Each row was made from one small tree. The marks that hang from a mark follow it in brackets, in alphabetical order. Every link used is in the known rows. Write each row's tree.
Known rows:
L[F[E]]: [ 2.05 -0.11 -0.01 -0.01  0.79  0.55  0.77 -0.69 -0.36  1.31 -1.05  2.92
 -1.25 -2.51  0.07 -0.79 -0.08  0.62  0.63]
G[H L[M[N]]]: [ 1.82 -0.35 -0.67  1.08 -0.60 -1.19  1.62  1.83 -1.74  1.65  2.12  0.26
  0.30 -1.21 -1.46 -1.78  0.14  2.36 -1.61]
H[G[L[F[E[D]] M[N]]]]: [ 4.10 -1.36  0.23  1.51  0.94 -1.11  0.15  0.06 -1.15  2.67 -0.66  3.58
  1.04 -4.36 -0.86 -1.01  2.51  0.99 -0.95]
F[E[D] L[M]]: [ 1.68 -2.23 -1.20  0.25  0.77  0.45  0.28  0.52 -0.41  3.11 -1.33  2.03
  2.18 -3.49 -0.10  0.18 -1.00 -1.75  0.25]
S[F[E] H[G]]: [-0.55 -0.37  2.69  0.04  1.32  2.75  0.41 -2.58  1.21  0.21  3.85  2.76
  0.47 -1.80 -5.10  0.80  1.69  0.26 -0.02]
G[H]: [ 0.32  0.47  0.38  0.37 -0.41 -0.21  1.52  1.11 -1.01  0.51  1.72 -0.69
  0.40  0.07 -0.90  0.02 -0.82  0.22 -1.36]
F[E[D] L]: [-0.11 -2.35 -0.21  0.48  1.28 -0.38 -0.67  0.46 -0.49  1.82 -0.17  1.44
  2.69 -2.40  0.37  0.35 -0.25 -2.01 -0.44]
G[H L[F[E[D]] M]]: [ 4.13 -1.38 -0.27  0.31 -0.63 -0.90  3.57  1.56 -2.53  3.50  0.97  3.05
  1.18 -4.07  0.32 -0.96 -1.40  0.61 -0.66]
L[F[E[D]] M]: [ 4.59 -0.52 -0.83 -0.59  0.48  0.74  2.42 -0.27 -1.29  3.36 -3.05  3.46
 -0.73 -4.32  0.32 -0.29 -0.59 -0.58  1.15]
D[E[F]]: [ 0.38 -1.42 -0.90 -2.40  1.41  1.27  2.28 -1.01 -0.15 -0.38 -0.40  0.91
  0.43 -1.30  0.73 -0.39  1.37 -0.11 -0.32]
M[N]: [ 0.07  0.52 -0.19  0.58  1.21 -0.69 -0.82 -0.12 -0.53  0.03 -0.34 -0.18
 -1.33  0.14 -1.26 -1.05  2.12  1.28 -0.75]
G[H L[F M]]: [ 3.49 -0.63 -0.94  0.72 -1.96 -0.17  3.26  2.10 -1.09  2.51  1.97  1.87
  0.02 -2.63  0.65 -1.19 -1.92  1.74 -0.96]
D[E[F[L[M]]]]: [ 1.10 -2.53 -2.58 -1.75  0.73  2.33  2.18 -0.07  0.96  1.27 -0.49  1.45
  1.08 -2.75  1.01 -0.46  0.01 -0.33 -0.40]
E[D F[L[M[N]]]]: [ 2.57 -2.45 -1.12 -0.57  0.56  0.62  1.91  0.12  0.06  2.31 -1.28  1.04
  1.34 -2.75  1.11  0.64  0.78 -1.10 -1.21]
L[F[E] M]: [ 4.01  0.03 -1.18 -0.23  0.30  1.50  1.86 -0.59 -0.26  2.74 -2.43  3.59
 -1.78 -3.76 -0.43 -1.06 -0.85  0.91  1.40]
S[F]: [-0.94 -0.80  0.77 -0.33  0.52  1.53  0.35 -0.76  1.57 -0.32  1.48  0.64
 -0.91 -0.11 -1.00  0.00  0.98  0.49 -0.05]
N[M]: [ 1.22  0.04  0.45 -0.22 -0.63 -0.47  1.61  0.21  1.67  0.28 -0.28  0.23
 -0.67 -0.54  0.09 -1.68  0.40  0.42  1.02]
S[H]: [-0.29  0.69  0.68 -0.55 -0.71  1.14  1.30 -0.64 -0.34  0.32  2.54  0.31
  0.02 -0.05 -2.01  0.83 -0.88 -0.29  0.40]
H[G[L[F[E] M]]]: [ 3.51 -1.23  0.03  1.38 -0.12  0.14  0.22 -0.16  0.18  2.08  0.08  3.82
  1.05 -3.89 -0.57 -0.98  0.68  1.37 -0.21]

Write each row's tree:
[ 0.49 -1.15  1.53  0.30 -0.85  2.38  1.31 -1.08  1.61  0.81  4.93  2.32
  1.06 -1.84 -3.55  0.59  0.73  1.01 -0.30] => S[F H[G[L[M]]]]
[ 1.13 -2.15 -2.67 -1.37  1.66  1.87  1.62 -0.08  0.54  1.24 -0.74  1.30
  0.10 -2.64  0.07 -1.28  1.65  0.63 -0.99] => D[E[F[L[M[N]]]]]
[ 1.90 -1.15  0.67  1.72 -0.68 -0.68 -0.50  0.44  0.56  0.60  1.73  2.20
  1.36 -2.07  0.75 -0.28  1.03  1.03 -1.31] => H[G[L[F]]]
[ 1.16 -1.99  2.21 -0.16  0.58  1.58  1.64 -1.65 -0.02  1.79  3.81  3.56
  2.31 -3.47 -3.96  0.86  1.36 -0.35  0.03] => S[F[E[D]] H[G[L[M]]]]
[-0.33 -2.59 -1.77 -1.61  1.15  1.60  1.43 -0.06  0.87  0.18  0.53  1.02
  1.48 -1.85  1.36 -0.29  0.60 -0.53 -0.94] => D[E[F[L]]]
[ 0.23 -1.53  0.83  0.72  0.57  3.96  0.34 -1.51  2.50  2.03  3.68  3.37
  1.17 -3.35 -4.83  0.75  0.26  0.02 -0.11] => S[F[E L[M]] H[G]]
[ 1.77 -0.78  0.13  0.97 -1.50 -1.07  2.21  2.03 -1.22  1.29  3.21  1.27
  0.51 -1.52  1.11 -0.94 -1.22  1.47 -1.62] => G[H L[F]]
[ 3.60 -0.23 -1.06  1.16 -1.00 -0.76  2.59  2.02 -1.57  2.54  1.69  1.69
 -1.02 -2.56 -0.34 -2.04 -0.13  2.78 -1.60] => G[H L[F M[N]]]
[ 1.46 -0.35  1.28  0.96 -1.28  0.53  0.88 -0.19  0.13  0.82  4.02  2.26
  1.28 -1.97 -1.40  0.60  0.04  0.60 -0.79] => S[H[G[L[F]]]]
[-1.29 -2.35  1.31 -0.44  0.96  2.30  1.05 -0.97  0.75  1.60  3.96  2.27
  1.56 -2.32 -2.64  1.17 -0.14 -1.59 -0.02] => S[F[E[D] L] H]
[ 2.96 -0.44  0.83  0.67 -0.72  1.23  1.51 -0.83 -0.26  2.13  2.61  3.90
  1.03 -3.64 -2.67 -0.02 -0.25  0.98  0.24] => S[H[G[L[F[E] M]]]]
[ 1.71 -1.80 -1.39  0.74  1.77 -0.05 -0.33  0.47 -0.85  3.11 -1.65  1.90
  1.09 -3.43 -1.12 -0.68  0.78 -0.71 -0.31] => F[E[D] L[M[N]]]
[ 2.65 -0.67  0.30 -0.33  1.02 -0.28  1.36 -0.39 -1.39  1.97 -1.67  2.80
 -0.23 -3.10  0.85 -0.02  0.20 -0.89  0.43] => L[F[E[D]]]
[ 1.76 -0.79 -0.54  0.57 -1.51 -0.62  2.37  1.90 -1.29  1.68  2.42  0.50
  1.35 -1.28 -0.43 -0.93 -1.57  1.35 -1.00] => G[H L[M]]
[-0.78 -1.51  2.78  0.42  0.77  1.66  0.30 -2.00  0.95  0.14  5.40  3.25
  1.61 -1.99 -4.38  0.23  1.67  0.96 -0.26] => S[F[E] H[G[L]]]
[ 1.86 -1.10  0.09  1.36 -0.76 -0.30 -0.43  0.36  0.47  1.03  0.97  1.50
  2.04 -1.85 -0.65 -0.33  0.69  0.87 -0.69] => H[G[L[M]]]
[-0.20 -2.07  3.12  0.04  0.99  0.91  0.85 -1.71 -0.10  0.74  4.80  3.07
  2.70 -2.54 -3.64  1.06  1.88 -0.62 -0.48] => S[F[E[D]] H[G[L]]]
[ 1.81 -2.12 -1.39 -0.59 -0.58  2.09  1.77 -0.27  1.77  1.50 -0.34  1.36
  1.01 -2.13  1.06  0.50 -1.03 -0.16 -0.38] => E[F[L[M]]]
[ 0.56 -0.75  1.45  0.75  0.03  1.87  0.71 -1.08  1.19  0.81  4.70  2.20
  0.02 -1.81 -4.52 -0.14  2.34  1.97 -0.87] => S[F H[G[L[M[N]]]]]
[ 0.61 -1.03  1.80  0.60  1.26  1.88  0.47 -1.98  0.62  1.12  4.14  3.60
  0.25 -2.81 -5.68 -0.69  2.62  2.09 -0.23] => S[F[E] H[G[L[M[N]]]]]
